In the rows, 128 means zero.
Known rows, with every step that occurs
gagu-gimesi-faso: [102 135 126 101 120 137 141 139 102 130 122 142 114 118 111 125 154 127
 132 140 135 137 150 130 131 149 128 140 128 125 137 121]
gagu-gimesi-mure: [110 130 115 109 119 129 132 131 116 125 124 137 102 133 126 133 141 128
 122 147 150 154 146 126 126 111 133 139 129 122 132 129]
gagu-gimesi-mure-fozuvu-ruzok: [120 128 118 108 122 122 128 147 116 133 120 135  82 160 155 137 135 125
 138 145 138 153 136 105 115 109 155 160 134 128 142 130]
fozi-fozuvu-mure: [142 156 113 123 130 128 137 147 122 113 128 128 112 153 149 129 126 127
 148 138 138 129 130 135 140  86 141 134 132 138 132 126]
gimesi-mure-fozuvu-luson-nulud-faso: [140 136 117 139 120 116 116 168 135 105 144 107  64 165 180 141 105 120
 130 134 122 108 109 121 135 128 105 157 141 124 172 103]
luson-fozuvu-mure-nulud-faso-gimesi-fozi: [ 94 172  96 147 139 132 178 142 106 132 141  98  52  77 152 136 116 128
 161 121 159  98 122 134 144 146  83 150 131 119 131 124]
fozuvu-luson-nulud-faso-gimesi: [118 138 127 147 134 128 132 162 129 111 144 110  70 125 163 140 188 122
 134 116 144 104 119 136 143 158  87 145 139 120 164  99]
ruzok-fozuvu-luson-nulud: [143 133 137 144 128 104 123 121 134 109 129 125 104 125 170 136  98 122
 127 121 110 125 110 136 144 141 141 123 137 122 148 109]
fozuvu-ruzok-zadot-teve: [149 126 142 136 137 134 143 129 141 143 124 118 129 141 167 131 137 133
 120 139 127 141 144 116 117 133 127 132 130 126 115 129]
faso-nulud: [135 149 117 124 128 118 129 140 126 145 136 123 120 125 143 140 111 128
 122 128 145 123 129 119 142 121 106 133 120 124 149 128]
mure-fozuvu-luson-nulud-faso: [137 122 130 143 128 118 117 162 132 102 145 115  85 148 168 134  99 119
 132 127 111 101 114 124 132 154 113 148 143 129 167  98]
nulud-faso-gimesi-fozi: [ 97 127 128 139 133 140 152 152 112 135 136 113  84  96 122 141 229 128
 128 101 138 116 137 139 134 162  97 149 132 125 131 121]
gagu-gimesi-fozi-fozuvu-mure-nulud: [105 138 109 112 134 127 154 149  97 110 129 124  73 108 112 133 130 125
 144 137 151 137 163 135 133 119 153 138 143 124 125 142]
zadot-ruzok: [135 131 133 125 134 126 143 122 132 141 132 119 136 129 149 133 111 131
 114 122 110 129 118 124 141 133 127 126 127 128 110 137]
luson-nulud-faso-gimesi-mure-fozuvu-ruzok: [123 152 109 139 135 133 128 176 134 129 139 104  43 168 190 147 179 123
 163 128 154 113 105 116 136 126 105 175 131 122 176 118]
luson-nulud-faso-gimesi-fozi: [100 126 127 142 142 146 144 163 119 125 141 112  61  97 129 146 215 125
 134 104 139 107 127 146 140 174 102 146 131 116 157 118]
ruzok-fozuvu-mure-nulud-faso-gimesi: [113 166  95 148 139 112 159 112 109 126 138 105  78 121 164 129 107 124
 174 128 160 100 130 131 146 117 118 146 124 126 144 128]
mure-fozuvu-luson-nulud: [135 120 133 136 126 113 112 152 137  99 137 119  97 162 164 138  78 121
 127 130 113 113 115 124 135 144 129 136 146 124 162 114]
zadot-ruzok-fozuvu-luson-nulud: [148 138 141 141 136 104 139 111 138 124 133 118 111 135 192 141  79 125
 114 111  87 125 102 133 157 144 143 121 137 121 129 118]
nulud-faso-gimesi-mure: [111 153 107 133 126 133 141 153 123 128 135 110  77 136 153 141 203 127
 139 126 159 119 123 128 137 116  80 156 124 122 145 123]
nulud-faso: [131 129 126 135 131 135 130 136 123 131 137 123 116 119 132 126 147 126
 128 124 126 112 125 128 127 139 116 142 126 133 134 114]
gagu-gimesi-mure-nulud: [106 142 104 114 125 120 136 133 114 123 128 119  89 139 118 129 116 126
 135 151 166 142 151 116 124 113 126 141 131 113 130 146]
fozi-gimesi: [122 141 124 128 135 137 135 144 123 124 134 120 110 116 121 131 136 124
 126 130 129 147 131 135 141 130 121 129 141 126 127 131]
gimesi-fozi-fozuvu-mure-nulud: [123 151 110 126 136 123 146 155 111 115 130 108  85 125 125 132 118 127
 151 127 136 121 143 133 139 111 134 138 142 126 123 141]
gimesi-faso: [121 146 127 115 121 133 135 142 119 137 126 124 126 127 124 126 148 128
 136 131 124 121 130 128 135 138 112 137 128 127 134 122]
fozuvu-luson-nulud: [135 126 137 137 131 118 120 146 137 110 137 122  98 136 154 134 115 125
 123 125 123 122 119 131 136 145 127 126 141 119 150 107]
gimesi-mure: [126 141 116 123 121 127 127 138 129 132 126 120 109 152 140 134 131 128
 130 138 135 141 123 124 131 105 116 138 127 124 134 133]
ruzok-fozuvu-mure-gimesi: [116 144 115 135 132 103 163  83 109 115 130 138  99 130 166 127  62 126
 147 144 123 120 129 133 120 109 179 135 132 134 150 123]
mure-nulud: [126 141 117 133 133 117 131 129 126 128 131 113 115 130 123 125 103 126
 141 132 144 115 133 119 129 131 115 130 131 120 125 146]
mure-fozuvu-ruzok: [138 124 131 127 130 123 120 143 131 134 124 127 111 148 163 131 111 125
 144 127 117 127 118 108 116 125 145 149 133 136 137 131]
luson-fozuvu-mure: [133 164 110 130 128 127 151 118 122 130 127 126 107 104 165 125  52 131
 151 139 128 124 111 131 138 107 131 128 126 131 126 115]
fozi-fozuvu-ruzok-zadot: [170 146 142 125 133 133 129 168 138 119 126 122 126 130 162 134 161 125
 133 140 136 139 113 125 133 113 119 148 136 132 115 128]
faso-gimesi-fozi-fozuvu: [107 148 128 122 128 135 149 171 120 112 123 122  95 112 126 148 248 123
 126 107 138 127 133 146 145 130  96 143 141 126 125 137]

Rows
[109 172 100 115 126 112 168 136 100 142 143 124  85 135 162 133  83 129
 145 150 150 102 141 118 135 123 125 150 127 129 182 119] | fozuvu-mure-gimesi-faso-nulud
[128 160 116 151 125 109 136 145 129 109 136 105  55 140 192 148 175 121
 137 122 140 116 101 138 153 126  93 153 133 119 165 103] | ruzok-fozuvu-luson-nulud-faso-gimesi-mure
[140 144 124 131 131 129 147 158 140 127 130 100  96 171 182 143 113 124
 126 153 124 163 138 114 131 111 107 150 145 124 130 143] | fozi-gimesi-mure-fozuvu-ruzok-zadot-teve
[156 125 141 133 137 130 127 142 136 143 129 122 125 118 158 129 120 131
 130 138 129 138 116 120 122 134 131 141 129 128 122 126] | fozuvu-ruzok-zadot
[135 142 115 133 131 113 144  97 117 130 127 130 121 124 163 126  68 129
 148 134 117 130 125 135 138 103 166 124 125 133 136 121] | ruzok-fozuvu-mure
[127 134 113 122 115 117 121 144 132 118 126 119 110 171 150 137  99 126
 133 142 128 131 123 119 126 101 118 148 131 128 143 137] | gimesi-mure-fozuvu
[ 95 123 120 128 135 119 165 115 106 125 136 130  79 113 134 133 100 130
 133 131 124 123 146 134 112 140 169 139 143 130 152 126] | fozuvu-mure-gimesi-fozi
[102 147 126 117 120 123 158 132 112 121 131 132 100 132 130 126 137 126
 135 139 129 108 135 126 115 148 123 146 135 130 156 125] | mure-gimesi-faso
[163 152 138 135 132 135 144 138 140 138 124 125 118  88 177 130  90 130
 136 142 126 135  97 123 128 135 111 142 126 128 113 123] | luson-fozuvu-ruzok-zadot
[133 167 117 114 121 122 139 156 114 152 134 120 115 123 136 137 138 127
 130 130 139 112 131 120 151 133  90 141 120 123 155 125] | gimesi-faso-nulud
[111 154 105 139 133 139 132 160 129 123 139 105  60 143 161 144 188 125
 146 127 164 112 116 135 145 128  85 154 126 115 165 117] | luson-nulud-faso-gimesi-mure
[149 135 126 131 126 123 139 141 149 133 124 109 111 186 187 140 104 129
 128 155 121 139 137 106 118 107 115 151 133 125 132 138] | gimesi-mure-fozuvu-ruzok-zadot-teve
[117 163 124 136 143 136 152 188 120 134 133 101  53 109 141 142 252 122
 155 102 155 107 129 124 135 141  89 169 142 125 124 141] | mure-nulud-faso-gimesi-fozi-fozuvu-ruzok
[138 126 134 147 132 126 119 153 131 117 144 115  86 125 154 132 133 123
 126 120 125 108 117 130 134 156 109 140 138 124 154  95] | fozuvu-luson-nulud-faso
[123 167  99 138 134 128 141 158 117 125 145  91  70 128 132 130 125 121
 143 138 155 132 130 121 138 119  86 153 139 116 133 141] | fozi-gimesi-mure-nulud-faso
[134 161 127 141 132 132 131 190 133  89 140 112  64 139 169 144 226 118
 138 118 148 102 116 142 155 134  78 153 143 125 154 101] | fozi-fozuvu-luson-nulud-faso-gimesi
[123 177 113 114 126 129 144 170 109 146 140 112  99 114 132 141 143 123
 131 132 140 131 130 128 162 133  81 142 131 121 153 127] | fozi-gimesi-faso-nulud
[116 182 104 122 125 101 171 112  94 140 137 129  91 127 177 135  72 126
 148 147 138 102 131 125 145 115 144 147 123 132 179 117] | ruzok-fozuvu-mure-gimesi-faso-nulud
[113 147 113 129 113 103 131 161 134 104 128 111  80 173 177 148 151 123
 126 132 136 130 122 120 136 111  87 151 142 126 160 124] | faso-gimesi-mure-fozuvu-luson
[131 123 150 114 134 145 158 158 121 123 117 131 100 114 135 141 212 127
 108 135 129 157 168 131 121 139 131 143 145 126 102 137] | gagu-gimesi-fozi-fozuvu-ruzok-zadot-teve
[110 170 116 114 121 115 157 143 107 136 139 128  94 129 145 138 125 124
 126 141 143 101 136 117 134 142 104 150 127 126 176 125] | mure-gimesi-faso-nulud
[140 138 139 136 122 100 132 109 125 118 125 129 124 124 160 131 112 124
 118 120 109 130 119 131 136 125 137 124 137 131 128 114] | ruzok-fozuvu-luson
[136 155 102 146 138 108 147 106 109 130 138 110  96 122 155 120  59 125
 166 134 142 100 129 126 135 116 143 141 125 130 135 125] | ruzok-fozuvu-mure-nulud-faso
[125 145 109 123 122 126 130 157 125 114 135 112  93 157 149 140 103 121
 133 141 123 149 124 126 141 105 113 147 143 126 144 138] | fozi-gimesi-mure-fozuvu
[101 161  98 131 128 114 140 145 127 122 131  99  80 154 141 138 158 126
 148 131 171 120 131 120 139 108  82 145 129 110 138 151] | faso-gimesi-mure-nulud
[110 155 112 130 135 142 161 172 107 116 135 113  68 114 144 144 229 126
 147 114 147 118 136 147 148 122 109 154 139 134 142 115] | nulud-faso-gimesi-fozi-fozuvu-mure
[126 155 102 137 129 120 135 145 123 131 140  99  86 141 135 126 115 125
 145 139 157 113 126 115 128 114  94 153 126 119 133 134] | gimesi-mure-nulud-faso
